Every row comes from one small tree of marks. The marks that hang from a mark follow it in brackets, in the order of their numbers. Every link used is in the known rows. Which tree was each row made from?
(in the rows, 128 means zero)
Known rows:
Z_382[Z_885]: [134 119 133 153 124 124 128 143 145  96 127 149 126 135 121 134 115 137
 118 161 124 126 176 137 135 110 131 143 128 134 146 147 134 120 119 127
 119  88 112 139 171  96  95 140 118 137 116 114 125 123 126 129 140 149
 113 108 129 128 120 134 135 112 125 138 135 106 109 136 115 138 142 142
 129  92 115 162 123 151 133 131 138 143 127 128 129 143 134]
Z_309[Z_25 Z_269 Z_382 Z_835]: [123 119 108 105 131 117 112 116 144 134 145 123  98 119 114 119 142 137
 165 111 107 118  92 149 130 107 151 126 156 133  66  87 143 127 164 129
  84 157 163 167 121 137 209  91 150 118 139 121 165 154 113  98 115 142
 134 149 138 163 155 143 121  37 162 128 144 159 123 119 172  93 120 120
 153 187 122 109 129 101 111 150 118 100 125 118 118 128 122]
Z_236[Z_574 Z_885[Z_382]]: [123 120 151 168 126 126 105 141 126  82 133 147 139 143 137 128 125 138
  97 163 126 140 201 111 130 133 195 137 137 164 188 137 118 119  84  88
 104  88 109 117 141  81  75 133  94 158 109 130 141  91 162 147 128 126
  93  89 122  90  93 112 130 221  88 108 111  99 146 124  99 119 141 125
 130  41 133 174 118 129 149 115 148 136 116 111 131 136 116]
Z_382[Z_309[Z_25 Z_835] Z_885]: [129 109 118 110 134 135 142 125 125 126 125 132 134 134 127 122 132 122
 142 111 141 132 107 160 126 119  76 135 150 117 107 147 126 143 144 145
 131 152 114 139 142 148 152 137 138  92 133 126 123 165 114 105 132 114
 132 146 115 134 138 126 129  99 128 126 161 135 112 130 134 121 147 149
 122 187 113 113 135 153 125 131 111 114 109 164 122 116 145]
Z_309[Z_25 Z_382[Z_885[Z_236]] Z_835]: [120 127 101 129 132 120 138 130 137 127 129 117 111 122 136 122 122 138
 107 131 127 119 138 137 130 118 170 135 138 126 107 130 148 124 166 162
 110 105  99 120 172 134 119 135 143 119 133 123 127 129 141 136 121 130
 123 131 129 138 100 138 132 112 154 131 128 135 101 133 102 120 157 133
 145 172 142 130 124  97 112 142 125 133 116 121 136 124 122]
Z_382[Z_309 Z_885[Z_236[Z_574]]]: [119 135 147 167 130 129 148 145 109 121 114 144 138 140 121 130 111 127
  81 128 131 140 163 124 132 140 118 114  98 131 165 160 111 123  97 116
 160  88  85 116 156 126  35 181 134 143 126 135  92 125 154 156 134 144
 105  88 124 105 103 137 134 193 110 113 129 102 129 133  99 179 178 132
 107  86 133 159 122 156 141 118 144 161 144 109 140 112 114]
Z_309[Z_25 Z_269 Z_382[Z_885[Z_236]] Z_835]: [132 130  97 120 128 116 124 120 133 136 123 108  96 115 122 133 122 135
 135 107 116 119 101 144 126 116 177 134 122 115  88 127 148 122 166 160
 110 115 118 129 136 151 145 120 144 115 135 122 131 124 130 130 123 124
 126 146 127 149 127 148 127  64 179 134 120 143 107 124 119 118 148 118
 146 166 136 135 129 108  93 148 125 138 134 117 127 114 123]
Z_382[Z_309[Z_835] Z_885[Z_236[Z_574]]]: [125 131 142 155 137 117 151 133 111 141 119 157 141 135 128 122 114 128
  92 126 148 132 150 136 136 133  90  96 108 114 156 171 119 125 121 134
 155  83  83 106 155 149  58 153 132 123 127 136  98 136 137 156 126 140
 122 113 120 102 105 121 135 155 131  96 153 114 132 142 137 167 160 126
 103 106 138 160 117 167 140 116 131 149 140 118 138 104 115]
Z_309[Z_25 Z_269 Z_382[Z_885[Z_236[Z_574]]] Z_835]: [119 126 118 139 127 110 133 121 131 136 120 125  90 121 117 122 123 138
 119 103 114 130 112 148 124 117 223 121 131 127 100 130 136 121 149 135
 102  93 115 134 138 138 113 118 151 123 135 130 135 135 146 153 115 124
 101 126 131 131 114 131 131  86 185 101 117 138 117 123 107 129 172 112
 140 144 143 143 121 113 105 147 132 144 126 103 126  88 101]
Z_885[Z_236 Z_382[Z_309[Z_25]]]: [109 138 127 122 128 162 127 140 127 124 133 107 151 139 160 130 117 124
 113 114 122 133 138  87 121 148 120 142 139 144 135  97 132 125 122 127
 167 143 110 105 136 107 105 148 132 140 143 130 123 133 156 117 128 124
 135 109 128 135 114 134 130 187  78 157 118 116 131 134  96 129 139 141
 125 126 120 112 138  94 150 111 129 123 116 132 141 169 134]
Z_382[Z_309[Z_25 Z_269 Z_835] Z_885]: [142 118 113 103 134 126 142 113 126 140 123 121 114 126 108 127 131 119
 163  89 134 128  58 158 125 114  76 123 147 110  85 144 126 136 132 145
 154 158 134 151 118 147 177 129 144  92 135 127 134 158 101 101 132 117
 137 163 120 146 152 133 125  51 153 121 149 143 126 133 147 120 142 132
 125 196 109 114 136 138 109 138 112 112 125 165 117 127 145]
Z_25[Z_309[Z_269 Z_382 Z_835]]: [133 139 129 100 127 109 110 118 142 129 133 133 105 109 105 133 149 129
 185 142 124 125  95 137 119 120 114 121 128 114 111  84 137 129 138 131
  86 163 181 157 117 127 209  82 129 135 136 120 166 134  95 115 118 141
 151 153 150 155 172 136 121  83 166 138 145 160 137 123 161 112  67 120
 135 130 134 116 133 119 110 136 126 100 130 112 130 111 129]
Z_309[Z_25 Z_835]: [112 114 120 127 141 125 130 130 143 126 150 167 126 138 132 120 142 137
 158 114 128 121 116 142 134 107 123 109 172 136 101 125 132 126 153 126
  75 153 139 156 178 133 163 115 159 117 136 119 170 159 116  91 121 135
 119 122 134 145 132 130 127  68 138 112 153 140 112 131 189 108 138 146
 128 159 111 126 122 119 144 134 111 109 120 135 116 145 124]
Z_574[Z_236[Z_885[Z_382[Z_309[Z_25 Z_269 Z_835]]]]]: [135 126 127 117 126 133 127 115 113 147 133  98 149 127 150 120 143 121
 139 104 128 125  85 135 120 140 141 144 130 125 116 122 121 137 129 131
 140 165 154 125  77 149 168 118 117 114 124 135 127 110 113 125 133  92
 136 151 112 123 123 102 127 153 124 133  93 131 127 122 137 106 112 134
 138 153 127  96 133 123 134 127 123 114 125 149 118 156 143]
Z_574[Z_236[Z_885[Z_382[Z_309[Z_25 Z_269]]]]]: [130 135 129 125 115 141 131 128 124 123 132  88 155 131 144 128 136 119
 123 115 117 129 112 120 127 148 167 167 123 144 125 102 116 130 111 113
 163 173 162 124  75 126 143 132 117 124 122 138 130 112 133 128 137 103
 122 130 127 125 119 116 123 178 106 156  68 117 134 116 103 118 118 131
 141 129 125  89 137 114 132 131 131 123 131 143 125 177 142]
Z_574[Z_236[Z_885[Z_382[Z_309[Z_25 Z_835]]]]]: [126 128 130 122 126 143 135 127 119 137 139 110 166 137 156 116 138 118
 113 123 138 126 137 124 129 140 128 147 134 136 135 135 117 145 137 128
 131 161 138 101 105 154 136 136 111 117 121 133 115 125 126 122 132  97
 127 139 116 108  94  99 133 196 106 129 105 119 118 123 118 111 119 134
 127 150 127 100 126 126 141 120 123 114 107 149 120 158 140]

Write each row's tree:
[144 125 125 122 120 133 136 131 130 127 115 131 125 129 104 140 115 118
 142 125 126 134 118 155 127 122  61 141 109 122 124 135 128 132 103 115
 168 125 128 156 108 114 125 148 125 121 125 122 115 132 104 125 143 137
 142 142 124 138 147 142 126 101 111 140 134 126 132 134 134 150 127 126
 118 120 112 129 141 159 124 131 133 136 152 139 126 140 144]  Z_382[Z_309[Z_269] Z_885]
[126 115 141 112 130 131 125 117 111 127 129 116 120 131 134 123 139 124
 140  93 134 143  88 139 118 135 147 126 142 130 125 137 110 136  99 108
 122 157 139 137  84 150 152 111 124 116 130 143 149 142 140 125 122  95
  94 142 113 104 113 109 121 155 122  96 125 134 148 111 132  95 143 120
 122 141 126 121 123 111 126 128 119 108 102 136 118 132 127]  Z_236[Z_574 Z_885[Z_382[Z_309[Z_25 Z_269 Z_835]]]]
[132 140 145 112 135 115 129 122 140 135 131 164 116 117 105 130 151 125
 186 121 130 118  75 127 128 113  75 100 138 107 119 102 137 124 131 125
  92 154 181 161 142 127 184  93 132 126 136 120 159 131  89 100 120 138
 139 137 147 152 176 128 118  73 157 129 162 154 139 133 197 108  78 138
 125 109 119 128 122 138 132 126 119 107 141 127 124 103 127]  Z_25[Z_309[Z_269 Z_835]]
[114 111 126 107 139 138 145 129 128 142 142 151 145 135 126 118 141 123
 160 106 138 129  92 139 128 121  61 112 167 123 100 135 125 137 146 132
 136 182 143 153 147 147 168 127 157 108 137 127 149 170 120  86 123 127
 123 140 132 138 138 134 122  80 122 126 161 139 125 125 177 112 129 145
 122 184 109 107 133 141 143 131 105  94 125 152 121 130 139]  Z_382[Z_309[Z_25 Z_835]]
[118 135 122 130 126 144 157 136 128 125 121 122 139 140 139 133 111 124
 112 110 127 130 116 142 129 131 125 151 136 128 122 150 124 128 119 143
 166 137 106 122 161 134  81 168 146 126 137 128 109 134 136 128 135 119
 122 112 120 133 103 142 133 154 101 140 124 113 113 133  98 143 172 148
 127 153 118 118 129 133 132 145 121 137 132 145 141 149 138]  Z_382[Z_309[Z_25] Z_885[Z_236]]
[141 123 130 116 130 140 113 131 116 130 131 126 154 129 143 132 139 121
 131 156 153 135 161 118 129 137  78 125 131 128 166 147 123 137 108 121
 118 124 107 108 100 126 136 118 102 119 115 128 132 116 130 128 134 111
 136 139 110 100 122 113 122 190  77 128 146 121 147 124 139 109  99 127
 121 111 125 122 129 140 145 104 125 118 107 137 125 147 145]  Z_236[Z_885[Z_382[Z_309[Z_835]]]]
[123 133 122  98 135 145 127 123 125 162 129 112 130 126 151 137 127 122
 144  97 125 120  71 111 118 143 105 106 129 121 102 101 138 122 152 144
 159 165 123 118 106 144 161 122 140 119 145 134 127 131 128 115 118 109
 141 153 119 140 155 131 119 108  95 137 124 142 135 128 148 114 112 129
 127 156 125 111 132  93 136 122 116 111 130 133 126 132 130]  Z_885[Z_236 Z_382[Z_309[Z_25 Z_269 Z_835]]]
[136 121 119 118 131 105 106 128 142 129 140 133 103 109 113 131 138 138
 160 140 121 117 113 138 135 114 125 118 129 127 100 106 144 122 154 121
  87 128 153 156 116 113 178  94 133 135 124 118 152 124 110 117 121 151
 147 150 140 151 153 144 122  43 155 128 139 154 130 124 168 122  94 106
 147 133 129 134 129 127 114 132 134 113 139 107 118 123 119]  Z_309[Z_269 Z_382 Z_835]
[131 137 148 147 118 144 125 139 120 112 134 102 175 135 150 128 125 119
  97 168 137 126 191 111 132 154 136 156 115 146 180 133 117 133  99 110
 151 133 130 103  96 116  85 148  91 147 107 130 102  95 139 140 143 128
 133 110 122 112  95 112 133 252  81 145  90  94 131 134  94 141 112 128
 135  82 132 120 129 145 154 108 139 139 132 134 130 175 142]  Z_574[Z_236[Z_885[Z_382[Z_309]]]]
[114 131 151 186 131 119 137 147 135 102 124 165 120 137 130 128 114 139
  82 145 119 126 180 120 136 128 191 117 108 138 162 161 122 112 111 113
 125  63  84 110 194 113  18 158 128 157 121 125 110 109 157 158 136 148
  96  75 134 108  97 128 141 179 115 101 127  97 118 142  97 160 173 134
 120  63 140 184 112 140 145 125 149 166 136  98 139 117 108]  Z_382[Z_885[Z_236[Z_574]]]
[138 128 133 136 129 132 120 132 120 140 135 116 171 136 155 123 135 121
  97 156 149 122 176 108 137 148 108 137 126 133 168 132 121 136 120 126
 138 132 127  87 101 138 109 137 101 122 109 134 110 104 119 138 136 119
 142 134 112 101 110 101 135 204 112 132 107 106 127 133 131 143 101 127
 125  94 136 121 123 145 152 101 128 128 126 131 128 138 138]  Z_574[Z_236[Z_885[Z_382[Z_309[Z_835]]]]]
[142 120 128 124 137 127 133 129 123 136 128 142 141 132 114 129 130 127
 128 140 149 130 132 146 133 121  53 113 132 111 137 161 121 140 132 142
 139 129 107 128 145 135 133 143 123 111 120 126 110 145 107 121 137 141
 139 137 116 120 140 125 135 125 129 126 166 129 124 141 141 140 126 132
 111 141 119 131 133 163 132 116 125 126 127 143 119 130 145]  Z_382[Z_309[Z_835] Z_885]
[151 133 128 123 125 122 111 121 121 145 129 108 160 120 143 131 138 115
 121 143 140 122 130 119 135 143 107 144 105 122 144 137 124 134 118 119
 144 132 148 109  60 142 145 115 103 124 112 130 108 103 105 135 137 120
 149 150 114 120 126 101 124 171 126 131  91 122 147 129 142 132  89 122
 132 105 134 108 119 142 138 108 129 129 143 135 119 142 134]  Z_574[Z_236[Z_885[Z_382[Z_309[Z_269 Z_835]]]]]
[153 121 109 122 126 107 113 123 137 122 126 116  96 114 110 132 130 137
 140 146 122 117 139 146 128 106 134 134 126 122 106 125 143 127 150 132
 101 104 128 144 117 117 166 104 117 116 119 117 136 123 107 124 130 144
 135 151 131 145 153 148 129  43 158 131 136 145 121 124 138 130 112 101
 146 146 127 136 131 127  92 139 135 131 138 120 124 123 130]  Z_309[Z_269 Z_382[Z_885] Z_835]
[112 123 142 121 137 134 132 125 110 147 130 131 122 129 141 125 127 123
 129  85 123 132  90 102 117 145 134 101 122 126 123 114 120 120 130 114
 156 152 121 126 112 136 133 125 139 124 147 142 134 131 142 134 115 113
 131 143 124 122 135 123 121 136 110 100 127 138 147 123 144 131 137 124
 118 143 135 125 127  94 135 113 126 115 118 122 124  97 109]  Z_885[Z_236[Z_574] Z_382[Z_309[Z_25 Z_269 Z_835]]]
[115 138 154 148 125 143 118 137 115 126 123 125 130 131 135 133 117 128
 109 125 117 137 143  93 122 154 118 118  98 138 157 116 119 113  95  88
 165 112 121 114  98  98  84 127 122 162 135 138 117 103 157 150 123 129
 133 113 136 122 131 140 124 167  86 132 112 119 157 132 108 156 126 115
 111  68 132 150 132 123 143 113 146 144 140 106 137 126 112]  Z_885[Z_236[Z_574] Z_382[Z_309[Z_269]]]
[100 122 140 129 136 148 129 132 115 142 139 136 132 140 156 123 125 132
 109 103 130 130 130 103 117 142 138  99 136 132 135 118 119 127 127 116
 141 142  94 112 145 135 101 141 139 128 144 143 131 133 164 130 113 116
 121 115 127 119 111 117 129 185 107  96 138 128 135 131 127 126 144 134
 110 131 131 127 125  90 152 112 126 117 102 116 133 101 116]  Z_885[Z_236[Z_574] Z_382[Z_309[Z_25 Z_835]]]
[115 124 127 110 125 140 137 128 135 126 134 133 124 132 121 128 133 121
 173  96 116 134  64 140 130 123  98 129 151 128  87 105 122 129 117 118
 147 176 164 175 108 123 166 123 155 124 143 126 148 161 114  88 129 133
 130 131 135 155 154 145 119  69 119 140 133 142 133 125 163 113 128 140
 134 157 104 113 147 129 128 143 114 109 143 146 122 143 134]  Z_382[Z_309[Z_25 Z_269]]
[146 147 128 110 113 121 125 122 138 103 113 113 101 115  90 136 128 131
 153 154 114 133 128 151 116 116 130 164 107 133 131  98 130 134 109 130
 104 135 158 151 120 102 153 118 113 135 129 118 139 118 115 130 132 126
 137 130 146 148 158 142 129 125 159 156 125 141 125 121  97 122  93 125
 134 108 133 127 138 139 100 141 138 136 132 126 138 125 139]  Z_25[Z_309[Z_269 Z_382[Z_885]]]
[152 136 124 104 122 113 119 119 142 133 116 120 108 111  93 135 135 128
 166 140 130 130 112 149 119 113 105 141 110 113 116 110 138 138 136 144
  97 130 153 145 119 116 186  95 115 119 128 121 144 115 100 121 127 121
 152 143 135 139 165 129 127  98 185 149 147 154 128 118 127 115  87 117
 128 132 132 120 134 126  98 134 131 123 123 126 133 100 133]  Z_25[Z_309[Z_269 Z_382[Z_885] Z_835]]
[122 136 136 165 121 111 123 136 128 118 114 124  99 124 110 128 105 137
  97 144 107 131 164 130 132 129 225 138 100 139 146 125 133 111 119 120
 111  69 110 126 135  96  77 137 137 154 123 129 113 101 155 168 126 147
  99 106 143 131 110 154 128 128 148 123 107 115 131 123  87 168 155 106
 140  87 151 168 123 124 109 138 149 167 150  87 138 113 102]  Z_309[Z_269 Z_382[Z_885[Z_236[Z_574]]]]
[119 133 131 173 120 119 129 146 129  96 124 136 120 134 126 123 112 142
  76 158 114 129 198 114 132 131 219 136 111 152 156 141 123 116 118 117
 109  54  83 111 165 104  38 151 120 158 121 128 119 110 168 168 124 147
  98  94 145 113  89 136 136 174 135 125 111 102 123 132  72 159 160 112
 131  86 151 165 121 119 123 140 151 166 137  91 147 132 104]  Z_309[Z_382[Z_885[Z_236[Z_574]]]]
[135 144 126 121 128 117 135 125 136 128 114 121 125 115 120 129 125 130
 120 156 139 123 156 128 121 129 127 128 112 113 145 123 140 132 142 172
  92 112 119 102 171 133 118 138 114 136 133 119 121 122 121 148 126 127
 137 123 135 126 127 131 133 158 159 145 139 132 116 135 109 134  93 135
 127 112 147 126 118 128 120 124 132 134 116 113 148  96 128]  Z_25[Z_309[Z_382[Z_885[Z_236]] Z_835]]
